Each row was made from one path, in order. Every step used is in the known rows, and no mark comes twice. Write each row's path.
In the rows, zero is written as 128.
Known rows:
p > y > a: [182 166 153 144 128 119  85  97 141 130 144 126 126 129  78 108 137 104
 141 136 103 162 109 110]
k > r > u > l > b > p: [196 170 100 149 111  66  78 111 135 166 118 101  84 158 145  78 137  91
 139 126 120 169  23 132]
r > u > w > b > p: [165 216 100 155 100  85 102 107 137 120 139 101  80 176 134  85 136 119
 155 124 113 141  37 122]
y > a: [174 172 113 142 133 117 107 114 148 123 137 121 133 136 105 111 142 123
 146 139 101 164 125 120]
k > r > u: [177 181 109 152 132  78  80  94 139 134 127 131 124 142 135  93 134 126
 135 122 110 162 114 126]
u > l > b: [159 120  96 138 119 105 126 144 142 173 131 125  95 152 117  87 148  72
 139 135 117 153  83 137]
b > l: [148 168 108 139 139 111 118 134 152 156 132 132 108 152 116 111 147  85
 143 123 106 153 118 127]
w > u > l > b: [138 147  90 142 117 105 128 138 143 197 144 137  82 168 124  84 156  49
 142 133 125 147  50 133]
r > u > l > b: [178 147  91 149 117  92 119 120 146 173 144 123  96 152 113  68 132  64
 135 140 120 166  63 139]
k > r > u > w > b > l: [178 246  95 154 116  66  59 100 144 155 154 129  63 180 163  62 145  53
 143 117 118 150  48 129]
u > r: [154 142 104 134 143 106 105 131 141 133 130 126 127 153  87 105 148 111
 152 137 109 155 164 138]
w > u > l: [126 177  99 143 116 110 123 128 140 193 148 145  84 163 118 109 159  79
 145 126 114 149  81 129]
b > l > u: [151 148  98 144 142 108 120 139 153 164 130 120 103 160 124  96 145  69
 138 139 116 158  71 131]
u > r > k: [154 142 101 127 157  83 101 138 148 135 108 125 107 157 122  96 169 110
 149 142 111 162 173 132]
k > r: [159 154 114 142 132  90  88 118 137 136 115 133 123 142 138 111 150 133
 140 117 107 148 134 124]
w > b > l: [126 204 105 138 129 109 123 131 150 168 132 133  85 161 121 108 154  54
 155 122 113 150  97 126]
r > u > l > b > p: [182 157  97 148 110  88 117 123 141 162 127 100  89 159 117  83 131  89
 143 133 118 167  28 134]
u > l > b > p > y > a: [201 154 143 141 109 106  83 115 137 161 134  97  87 144  89  94 139  71
 144 140 112 169  18 116]
p > y: [153 135 149 144 127 112 103 111 136 140 130 134 121 135  84 113 139 111
 138 123 107 143 124 114]
b > p > u > r: [115 161  83 129 135 108 105 138 140 119 113 110 110 150  90 120 140 141
 153 134 101 148 146 130]
b > p > u: [106 162  88 136 123 114 124 134 143 118 107 116 110 140 113 132 137 159
 144 122  97 138 121 116]
b > p > u > l: [111 170  85 135 109 112 119 139 138 154 119 120  82 148 113 126 141 130
 142 125  99 148  97 124]
u > l > b > r: [165 131  95 126 117 114 148 146 150 172 137 114  94 169 106  74 148  39
 148 136 118 161 104 146]
w > b: [124 178 106 139 124 110 131 125 141 144 125 132 104 150 116 113 151  98
 155 124 112 142 117 123]
k > r > u > l > b: [192 159  94 149 117  70  80 107 139 175 135 125  92 152 141  62 137  67
 132 131 122 169  59 138]

Write each row's path:
[160 207  94 155 108  89 104 104 141 128 156 126  87 171 129  70 136  93
 147 129 115 141  72 128]  r > u > w > b
[146 160  87 151 115  99 114 131 139 137 141 117  79 179 140  73 149  83
 146 140 121 133  47 129]  l > u > w > b
[146 188 104 145 102  96 109 131 134 120 126 104  79 176 136 104 151 127
 158 119 109 128  57 121]  u > w > b > p
[175 219  98 157 108  66  66  91 135 132 147 127  82 170 157  65 142  98
 143 120 116 145  68 126]  k > r > u > w > b
[150 170  93 151 108  93 111 134 136 129 124  92  72 184 145  89 149 109
 155 136 119 134  11 122]  l > u > w > b > p
[140 184  88 135 146 100 104 139 150 176 138 116  79 178 106  82 154  17
 161 150 127 165  75 143]  w > b > l > u > r
[167 125  91 152 122 100 109 134 141 126 141 116 102 171 135  76 143 117
 135 142 114 137  68 131]  l > u > w
[157 146 156 144 120 108 101 115 133 130 112 109 115 140  89 129 138 136
 147 118 105 143  89 108]  b > p > y
[149 191  97 133 107 110 135 130 145 131 148 115  85 187 121  77 153  68
 160 125 112 135 114 135]  u > w > b > r
[158 121 106 140 126 102 131 141 142 129 105  98 118 151 120 107 141 125
 148 127 113 143  72 123]  l > b > p
[169 178 103 148 117  99 112 109 143 167 148 130  98 150 109  92 133  94
 138 133 110 170  95 135]  r > u > l
[105 202  66 125 121  94 130 141 157 127 127 125  53 184 156  67 165  71
 151 132 107 134 142 127]  p > u > w > b > r > k
[187 177 158 144 121 115  84 100 137 120 124 102 119 133  83 124 137 128
 148 132 100 160  73 104]  b > p > y > a
[105 159  79 135 115 117 122 136 144 164 135 144  89 142 110 110 142 105
 134 129 101 147 133 129]  p > u > l
[145 159  89 131 115 115 151 142 151 198 149 124  81 185 113  73 158  17
 153 134 126 155  70 142]  w > u > l > b > r
[174 124 140 142 107 101 102 129 131 171 120 106  82 151  95  99 141  77
 142 127 117 151  34 119]  u > l > b > p > y
[195 183 101 157 118  68  61  95 137 119 146 127 105 163 152  68 135 130
 133 122 110 147  90 128]  k > r > u > w
[181 170  98 156 117  91  99 106 142 117 155 123 109 163 126  73 130 127
 135 131 108 144  94 130]  r > u > w
[132 185  94 144 134 105 126 136 151 176 132 121  80 168 128  93 152  36
 152 138 123 156  49 130]  w > b > l > u
[178 229 103 156 102  62  64  95 132 122 130 105  76 176 161  80 141 122
 151 115 114 145  33 121]  k > r > u > w > b > p
[158 121  93 138 148 103 107 136 144 140 128 114 120 162  95  89 145  94
 149 153 119 160 117 141]  l > u > r
[152 152 106 124 143  99 142 140 158 134 107 118 105 163 133  95 166  96
 150 132 107 160 169 128]  b > r > k
[ 90 205  80 134 101 111 125 137 137 166 120 122  58 155 119 123 148  97
 154 124 106 143  76 122]  w > b > p > u > l
[141 185  85 129 160  78 100 146 156 178 115 117  58 182 140  73 175  15
 157 156 129 171  84 138]  w > b > l > u > r > k
[124 130  72 129 136 102 112 146 144 124 110 103 107 155  96  96 138 113
 151 141 111 146 117 134]  l > b > p > u > r
[ 85 198  84 136 114 112 130 131 140 130 109 118  87 148 118 128 142 127
 157 121 103 134 100 115]  w > b > p > u
[154 224  97 136 106 107 141 111 147 178 153 119  75 173 101  78 140  27
 160 133 118 175  94 142]  w > b > r > u > l
[166 131  91 122 133  91 144 154 157 176 115 112  73 174 139  65 169  37
 145 141 120 167 113 140]  u > l > b > r > k
[132 189 102 123 137  98 147 136 155 146 108 119  82 170 138  92 172  63
 162 131 115 156 148 126]  w > b > r > k
[182 189 104 150 118  77  75  98 136 169 139 133  94 148 135  87 139  96
 134 125 113 171  90 133]  k > r > u > l
[ 98 190  71 141 107 106 113 128 143 125 145 138  75 164 132  88 145 105
 144 126 105 120 112 123]  p > u > w > b
[125 132  69 122 148  79 105 154 151 125  88 102  87 160 129  86 158 109
 148 145 112 150 125 129]  l > b > p > u > r > k
[150 216 101 139 120 109 145 106 152 142 143 116 105 166 102  83 135  58
 161 130 116 165 118 135]  w > b > r > u
[131 169  99 136 141 106 109 126 142 158 143 137 114 167  95 105 157  90
 156 136 117 150 131 134]  w > u > r
